Every row comes from one small tree of marks. Brackets hold a mark, then the marks that hang from it, in alphabetical order. Every link used is in the known rows. Which tree was each row made from?
Known rows:
{nufum {feten {bufib dafe {koteto mevi}}}}: -21	9	-19	-9	33	12	-2	17	-19	33	14	-23	12	-42	-63	20	10	38	-23	-10	-26	22	-59	-50	-24	-4	-16	23	-6	12	2	15	35	-20	-36	-14	-20	16	-19	20	10	12	-13	36	3	0	-28	34	4	-77	-38	-43	-8	12	-33	-23	49	-1
{fidum {doso {mevi koteto}}}: 15	-8	-27	2	17	5	26	25	46	-9	-17	37	21	38	6	3	2	13	-56	7	22	-12	-18	-28	-23	-45	2	37	-3	20	-14	20	22	-25	-19	3	36	9	3	-2	34	9	-16	40	-3	12	-57	8	6	21	-8	-26	-23	6	41	-3	-21	-34
{doso {mevi {koteto bufib}}}: -14	0	-13	17	22	5	3	0	32	-27	-9	46	15	8	-27	31	11	-11	-61	-11	-1	-8	-32	-21	2	-7	21	8	32	4	11	28	22	-4	-39	11	9	30	21	-19	-1	-2	-8	2	-10	26	-37	-8	-31	32	-21	-24	-21	5	13	-9	1	-45
{bufib dafe feten koteto}: -84	31	34	4	-2	30	2	8	-3	-6	22	-23	-4	0	-43	25	-16	37	-20	-45	-35	24	-70	-25	-6	25	16	-18	-35	-22	-33	-9	-32	-14	16	-39	15	15	-16	38	20	-19	-52	1	15	-11	-37	7	10	-8	-53	-84	-14	16	-2	-13	30	-49
{ninamas {mevi koteto}}: -11	-14	-9	2	66	7	50	2	16	-46	-28	49	19	-22	-25	-38	1	14	-36	15	24	-4	-22	19	13	20	13	22	-5	11	-21	21	-6	-5	8	28	-2	21	-22	-15	18	24	-14	5	-8	17	-39	7	9	13	-28	-47	-31	4	16	4	10	-27
{ninamas mevi}: -7	-6	5	0	36	-12	27	-2	0	-37	1	42	21	-19	-26	-49	-12	9	-19	39	17	8	-27	15	23	23	9	45	-8	8	-41	24	-11	-12	13	27	-2	20	-19	-14	10	4	-8	-8	1	-3	-15	12	10	19	-33	-29	-12	5	18	3	8	-12
{dafe fidum}: 1	-10	4	6	46	-19	-12	9	26	-7	9	35	10	6	-22	-8	-17	11	-42	-9	21	-6	-27	-7	33	-2	12	13	-14	36	2	-14	-30	13	-10	15	0	2	-7	-14	8	-17	-2	16	-28	-1	-12	-21	2	3	-13	2	-17	-11	-16	-8	0	6
{bufib feten koteto}: -58	28	21	9	-3	19	11	0	9	-23	19	-14	13	15	-40	6	-22	25	-9	-45	-11	11	-49	6	5	39	20	11	-35	-2	-28	-10	-19	-26	21	-31	-16	-3	12	13	40	2	-27	-20	17	-22	-14	-3	4	-5	-36	-75	-33	19	-3	2	20	-53
{dafe {fidum {doso {mevi {koteto bufib}}}}}: 12	-23	-15	7	58	3	0	17	65	-7	-15	62	8	25	-28	16	-6	4	-66	-19	26	-23	-24	-23	1	-34	14	40	7	43	-11	-14	3	1	-43	16	34	4	0	-11	29	-5	-19	28	-37	22	-48	-19	-3	25	-19	-25	-17	-17	-16	-27	-8	-28
{dafe {fidum {doso {mevi koteto}}}}: 17	-18	-18	7	50	-10	3	25	60	-7	-17	52	17	29	-17	0	-13	18	-69	-14	42	-19	-25	-24	5	-42	14	34	-2	46	-8	-19	-13	2	-35	5	27	-4	-6	-9	40	7	-11	47	-36	15	-56	-16	3	21	-10	-14	-20	-23	-8	-19	-19	-16
{ninamas {mevi {koteto {bufib dafe}}}}: -37	-13	-5	-2	76	29	44	5	9	-39	-26	52	3	-34	-41	-6	9	12	-38	11	-3	-7	-37	9	3	21	14	20	5	-6	-28	27	6	2	3	31	27	41	-26	-4	-2	3	-31	-7	-15	32	-47	6	0	20	-40	-55	-12	2	2	-7	32	-44
{mevi koteto}: -18	-3	-14	6	44	19	30	7	19	-26	-20	31	16	1	5	3	10	14	-43	-15	5	-16	-14	-8	-5	-5	7	-12	-16	3	21	10	5	2	12	6	-5	20	-4	-16	8	13	-11	20	-4	13	-33	-5	-15	-7	-2	-25	-34	14	23	19	-3	-18
{mevi {koteto {bufib dafe feten}}}: -68	-8	6	-2	43	49	28	8	18	-16	-11	19	-1	7	-34	30	6	2	-44	-44	-41	-4	-43	-7	-15	18	20	-14	-5	-20	1	9	11	16	1	0	26	35	-2	-3	-13	-18	-47	3	-21	36	-54	-8	-18	6	-20	-63	-20	18	7	5	26	-41
{feten {bufib dafe koteto} nufum}: -28	-12	-50	-30	22	28	-30	45	-39	-7	2	25	20	-13	-60	41	34	32	15	-17	-9	38	-86	-63	-14	-24	-18	14	-24	-36	-17	23	27	9	-16	-40	17	5	-28	17	-1	18	-47	62	1	8	-11	57	33	-24	-33	-60	-5	10	-15	-32	66	-23
{bufib {dafe fidum} {feten nufum} koteto}: -78	17	-4	-23	28	23	-21	33	9	-16	5	18	0	3	-63	33	-19	30	-21	-48	-21	24	-74	-28	6	-10	27	0	-34	-11	-26	-22	-45	30	-5	-49	18	-5	-28	28	31	-9	-52	31	-6	10	-45	13	38	-1	-48	-88	-21	-7	-48	-45	43	-54
{feten {bufib dafe {koteto mevi}} nufum}: -15	-20	-58	-20	38	41	-13	35	-47	-13	-1	26	31	-27	-62	48	26	18	16	-20	-16	35	-82	-48	-8	-25	-11	24	-22	-30	-18	34	33	23	-42	-40	-2	22	-24	16	-8	41	-50	48	-1	5	3	47	33	-36	-28	-73	9	8	-28	-23	73	-37
{mevi {koteto {bufib {feten nufum}}}}: -47	-15	-25	-18	47	40	27	16	16	-32	-26	42	12	22	-29	19	12	-11	-29	-37	-26	-7	-26	5	-12	6	22	12	6	-15	6	16	25	26	2	-5	12	17	14	-22	-3	-4	-34	0	-15	34	-45	0	-5	7	1	-66	-44	21	0	4	25	-46
{koteto {bufib dafe}}: -46	7	17	-5	22	32	-5	9	-12	1	15	14	-13	-11	-35	35	8	-1	-27	4	-42	10	-36	-30	-8	-1	4	9	0	-32	-8	27	13	3	7	20	46	46	-3	14	-37	-39	-29	-15	-5	4	-11	-1	-18	18	-27	-19	10	19	9	-3	40	-19
{nufum {feten {bufib {dafe fidum}}}}: -17	-7	-10	-22	36	-19	-27	28	7	45	22	-12	9	-15	-60	-3	5	30	-40	-1	-26	22	-64	-63	-19	-12	-15	18	-4	25	8	-1	19	-10	-27	-3	-5	-7	-29	1	7	-19	-8	64	-29	21	-49	35	6	-62	-27	-13	-12	-1	-29	-31	28	44
{bufib dafe}: -34	10	16	-4	10	10	-4	13	-11	6	19	1	-2	-6	-13	13	0	22	-31	12	-25	18	-46	-38	2	-16	-2	-10	-25	-19	-6	18	-14	3	8	-2	33	36	-26	15	-17	-29	-28	30	3	0	-23	9	0	1	-30	-10	2	12	30	7	13	2
{mevi {koteto bufib}}: -32	-10	-13	1	55	37	26	2	16	-31	-18	42	3	-5	-19	24	16	3	-37	-23	-12	-19	-14	-3	-9	9	5	0	4	-7	14	19	29	3	7	20	10	34	10	-16	-8	-1	-20	-7	-15	20	-25	-8	-28	7	-6	-30	-29	18	4	9	19	-39
{dafe {fidum doso}}: 16	-19	-4	-3	48	-6	5	24	39	4	4	40	6	24	-11	-10	-18	20	-38	-3	33	-13	-19	-20	9	-37	0	41	-28	35	-16	-21	-16	1	-7	14	28	-5	-15	-3	34	-9	-16	39	-29	-3	-29	-14	11	6	-11	-4	-15	-7	-6	-5	-3	1
{doso {mevi {koteto {bufib {feten nufum}}}}}: -28	-8	-28	-2	13	9	-1	11	34	-36	-16	53	22	28	-36	28	11	-25	-53	-17	-16	5	-47	-17	1	-9	32	20	38	-1	1	28	22	17	-40	-12	7	18	21	-26	5	-9	-18	6	-11	36	-51	3	-15	33	-12	-52	-33	5	5	-18	5	-54

Which tree is each row?
-40	14	11	20	12	38	34	-13	-4	-28	19	-4	28	-7	-46	10	-32	15	-3	-49	-15	5	-41	17	13	38	31	24	-25	6	-29	2	-12	-8	-11	-29	-31	17	10	10	29	27	-27	-38	17	-26	3	-15	5	-19	-28	-90	-21	19	-19	15	31	-66 | {bufib feten {koteto mevi}}
-6	-17	-11	3	12	22	24	21	48	-7	-13	33	17	53	-19	11	-5	-1	-51	-16	-2	-10	-28	-21	-26	-25	14	41	9	13	-24	14	28	-21	-23	-3	43	6	18	-6	29	-4	-31	17	-12	20	-63	0	0	27	-10	-53	-23	10	28	-3	-8	-43 | {fidum {doso {mevi {koteto {bufib feten}}}}}
6	-14	-14	16	29	27	7	3	-23	-5	18	7	40	-24	-57	17	3	28	7	-34	7	11	-54	-21	8	24	-6	28	-24	2	-14	19	33	-18	-31	-14	-30	17	1	3	7	47	-24	8	-1	-21	18	19	-2	-41	-22	-54	2	12	-14	2	48	-30 | {feten {bufib {koteto mevi}}}
-42	-22	23	11	49	46	14	-7	4	-2	18	18	2	-15	-68	30	-29	-14	-35	-41	-59	-2	-54	4	19	23	37	31	7	-2	-16	16	-3	46	-45	4	18	49	-8	0	-29	-19	-48	-30	-35	16	-19	-32	-8	2	-27	-65	17	-2	-43	4	47	-42 | {koteto {bufib {dafe fidum} feten} mevi}
-32	-17	-11	-1	80	46	24	24	34	-7	-28	42	-9	1	-27	38	13	18	-53	-31	-12	-22	-22	-23	-24	-19	6	2	-11	3	6	-1	14	14	-7	15	53	31	-13	10	-2	-10	-41	23	-29	33	-55	-8	-10	10	-21	-38	-13	7	-5	-11	22	-36 | {mevi {koteto {bufib {dafe {fidum doso}}}}}
-25	3	-2	3	13	23	-18	20	-21	8	25	-9	16	-19	-54	32	13	39	-3	-28	-10	26	-81	-54	-8	14	-18	-4	-33	-19	-19	4	15	-25	-10	-20	6	14	-19	24	1	14	-40	39	-3	-4	-11	33	1	-31	-44	-50	1	7	-2	-17	45	-15 | {feten {bufib dafe koteto}}
-27	-16	-48	-27	45	19	-39	46	-16	-8	1	38	19	-13	-67	42	22	33	3	-30	3	29	-87	-62	0	-28	-11	14	-26	-13	-16	0	12	22	-32	-36	9	-5	-30	12	9	16	-47	66	-19	13	-14	45	34	-27	-36	-57	-2	-8	-39	-50	63	-22 | {feten {bufib {dafe fidum} koteto} nufum}
-66	-12	-17	-17	46	49	21	20	8	-26	-20	31	1	11	-32	34	16	-5	-35	-37	-46	-2	-44	-14	-20	1	21	-5	-3	-26	4	15	16	34	4	-8	32	29	-7	-1	-12	-18	-49	12	-18	42	-55	8	2	8	-14	-69	-26	17	-2	-6	35	-46 | {mevi {koteto {bufib dafe {feten nufum}}}}
-85	29	-12	-27	-1	38	-7	27	-16	-22	8	-1	-1	5	-46	36	-4	26	-6	-39	-39	33	-76	-30	-11	-4	21	0	-34	-37	-32	7	-24	14	11	-53	19	11	-18	32	18	-8	-62	20	17	-1	-35	31	33	-2	-46	-91	-23	13	-11	-23	42	-54 | {bufib dafe {feten nufum} koteto}
-8	-16	-17	-30	38	-10	-17	37	17	52	14	-10	3	-1	-49	-3	8	32	-39	-1	-16	20	-62	-65	-32	-31	-24	37	-8	31	-2	-6	24	-25	-30	-2	8	-9	-32	6	15	-12	-12	76	-29	18	-64	39	18	-61	-23	-16	-7	-3	-24	-32	25	38 | {nufum {feten {bufib {dafe {fidum doso}}}}}
-27	10	-14	-15	42	-7	-26	30	5	36	18	-13	3	-30	-72	16	10	46	-34	-17	-12	19	-66	-60	-23	-8	-16	13	-11	27	5	-11	16	-21	-26	-16	-14	-7	-23	17	20	-3	-13	53	-16	5	-38	37	5	-64	-45	-34	-17	2	-47	-48	39	12 | {nufum {feten {bufib {dafe fidum} koteto}}}
-58	-9	-1	-34	19	3	-25	35	8	-4	9	25	2	30	-42	6	-18	7	-36	-28	-38	29	-79	-28	14	-19	27	8	-21	-7	-16	-13	-42	51	-9	-37	23	-2	-32	-5	1	-38	-49	46	-26	29	-57	10	36	5	-22	-60	-15	-15	-18	-20	24	-5 | {bufib {dafe fidum} {feten nufum}}
6	-22	-64	-14	37	30	-9	26	-39	-29	-5	41	44	-16	-57	30	24	13	29	-22	5	24	-59	-30	2	-17	-9	42	-14	-12	-17	34	45	16	-38	-34	-27	8	-6	-2	0	54	-31	31	-2	-5	17	38	34	-38	-12	-67	-9	10	-29	-18	62	-37 | {feten {bufib {koteto mevi}} nufum}
26	-14	-8	8	33	-22	-9	24	57	1	1	46	12	30	-17	-7	-19	11	-60	-2	33	-8	-31	-28	14	-40	9	45	-5	46	-17	-17	-14	-5	-35	5	27	-6	-5	-7	39	-9	-7	36	-25	3	-41	-13	8	23	-17	-5	-11	-19	-4	-22	-15	-5 | {dafe {fidum {doso mevi}}}
-43	-2	3	14	10	14	3	4	36	-15	-3	29	15	19	-40	34	4	-11	-73	-26	-29	6	-58	-26	-1	5	32	-3	28	-1	2	22	8	5	-38	-9	20	30	13	-10	-6	-17	-26	7	-14	36	-62	-2	-25	34	-29	-52	-18	2	11	-13	-1	-47 | {doso {mevi {koteto {bufib dafe feten}}}}
-57	25	-17	-18	2	22	-1	20	-11	-36	6	13	18	22	-38	11	-6	14	7	-32	-9	22	-48	-5	3	7	22	23	-25	-18	-28	4	-9	2	17	-46	-9	-9	5	12	37	7	-37	-7	23	-9	-15	15	28	0	-25	-86	-43	17	-17	-15	34	-57 | {bufib {feten nufum} koteto}
-66	13	-18	-11	16	51	18	19	-28	-28	4	9	11	-14	-50	37	-11	17	-2	-39	-43	24	-67	-12	1	-6	27	13	-25	-31	-28	19	-17	30	-19	-56	2	28	-21	33	15	11	-61	3	20	1	-21	13	35	-15	-35	-109	-12	12	-25	-13	56	-74 | {bufib dafe {feten nufum} {koteto mevi}}
-43	-12	-4	2	74	42	15	15	26	-16	-20	44	-8	-15	-35	36	14	11	-53	-33	-15	-20	-30	-20	-6	-3	14	-15	-2	-3	19	1	3	26	-10	15	34	38	-10	0	-13	-14	-35	13	-27	30	-43	-14	-19	9	-24	-32	-12	4	-14	-8	26	-31 | {mevi {koteto {bufib {dafe fidum}}}}
-67	1	0	-36	-8	15	-8	30	-13	-8	10	3	8	32	-25	7	-9	-1	-16	-9	-55	34	-74	-31	-2	-15	22	5	-17	-37	-21	14	-19	32	7	-40	26	7	-24	1	-5	-34	-49	37	-3	22	-50	30	34	5	-19	-65	-17	10	16	2	24	-13 | {bufib dafe {feten nufum}}
-27	-26	-23	-11	33	46	23	-1	-17	-30	7	41	25	4	-49	21	-11	-40	0	-23	-50	3	-34	21	12	10	31	62	16	-15	-20	45	34	43	-33	-3	-4	39	14	-20	-25	-2	-35	-47	-10	7	6	-8	5	-3	2	-74	-4	20	-24	16	53	-52 | {koteto {bufib {feten nufum}} mevi}
-64	-6	33	-4	26	22	-14	9	20	7	22	14	-16	18	-65	26	-18	0	-44	-37	-50	8	-60	-19	6	22	27	15	-1	-10	-18	-9	-13	22	-6	5	39	21	-7	6	-18	-49	-45	-9	-34	21	-37	-13	-9	15	-38	-52	0	4	-21	-13	33	-17 | {koteto {bufib {dafe fidum} feten}}
-44	-17	4	-4	66	24	50	-2	25	-44	-21	46	14	-10	-47	-25	-5	-4	-32	-4	-5	-8	-32	30	7	46	25	31	10	4	-34	18	10	0	9	26	7	20	-8	-17	10	5	-28	-23	-16	31	-46	2	7	18	-30	-75	-30	5	1	-3	23	-44 | {ninamas {mevi {koteto {bufib feten}}}}
-44	8	-34	-6	17	38	22	7	-20	-41	1	19	31	-2	-45	19	-19	1	9	-37	-15	18	-46	14	17	6	32	39	-23	-13	-25	21	-4	22	-14	-43	-24	13	9	8	29	31	-35	-21	20	-13	1	6	29	-14	-17	-103	-30	14	-30	0	46	-77 | {bufib {feten nufum} {koteto mevi}}
-70	-6	0	-29	9	33	-9	20	-14	-10	12	18	-6	19	-49	33	3	-16	-14	-18	-63	24	-61	-20	-12	-1	19	23	2	-42	-27	23	16	28	5	-9	41	29	-5	2	-29	-46	-52	-5	-12	24	-31	15	8	16	-25	-60	-9	18	-6	-8	49	-32 | {koteto {bufib dafe {feten nufum}}}
-25	-17	-8	0	74	24	44	-3	17	-46	-25	55	11	-28	-38	-19	3	1	-34	8	10	-11	-23	23	5	31	17	32	9	2	-28	25	16	-6	10	34	9	26	-8	-13	4	15	-20	-18	-11	26	-36	0	-2	19	-29	-53	-23	7	2	-3	24	-42 | {ninamas {mevi {koteto bufib}}}
-54	-15	6	-2	62	30	40	1	19	-37	-22	41	5	-18	-47	-16	-4	8	-38	-3	-22	2	-47	18	-1	38	22	21	0	-5	-34	21	4	3	5	19	22	29	-20	-5	2	0	-43	-13	-16	35	-56	6	4	23	-40	-76	-19	4	3	-4	26	-42 | {ninamas {mevi {koteto {bufib dafe feten}}}}
-25	23	3	10	35	17	-15	30	30	2	3	24	-10	-11	-42	46	-3	50	-49	-23	21	6	-52	-51	-7	-37	4	9	-24	15	-27	-19	-35	-15	-24	-17	43	13	-26	45	39	-4	-37	37	-4	-7	-42	0	7	14	-64	-44	-1	-10	-20	-50	19	-53 | {bufib {dafe {fidum {doso mevi}}} koteto}
-11	-12	-6	0	40	21	-18	29	7	20	14	9	12	-5	-64	27	11	52	-16	-36	12	15	-78	-58	-12	-8	-18	14	-44	6	-26	-21	6	-21	-22	-18	27	2	-29	29	24	13	-42	60	-21	-1	-28	23	14	-26	-46	-50	13	-8	-22	-36	40	-14 | {feten {bufib {dafe {fidum doso}} koteto}}
-17	12	-21	-13	26	-6	-12	15	0	26	19	-19	18	-22	-59	1	13	34	-14	-2	-6	20	-48	-44	-25	2	-19	26	-4	19	0	6	39	-40	-14	-11	-31	-13	-2	7	24	11	2	31	2	-9	-23	41	1	-65	-28	-32	-28	16	-26	-25	34	7 | {nufum {feten {bufib koteto}}}
-28	3	-2	13	8	7	8	1	42	-25	-4	35	20	26	-38	23	1	-16	-67	-27	-17	-4	-44	-16	-3	10	33	12	31	5	0	23	14	2	-38	2	5	19	27	-24	3	-12	-12	0	-9	31	-51	-10	-26	30	-21	-48	-30	-1	10	-7	-5	-51 | {doso {mevi {koteto {bufib feten}}}}
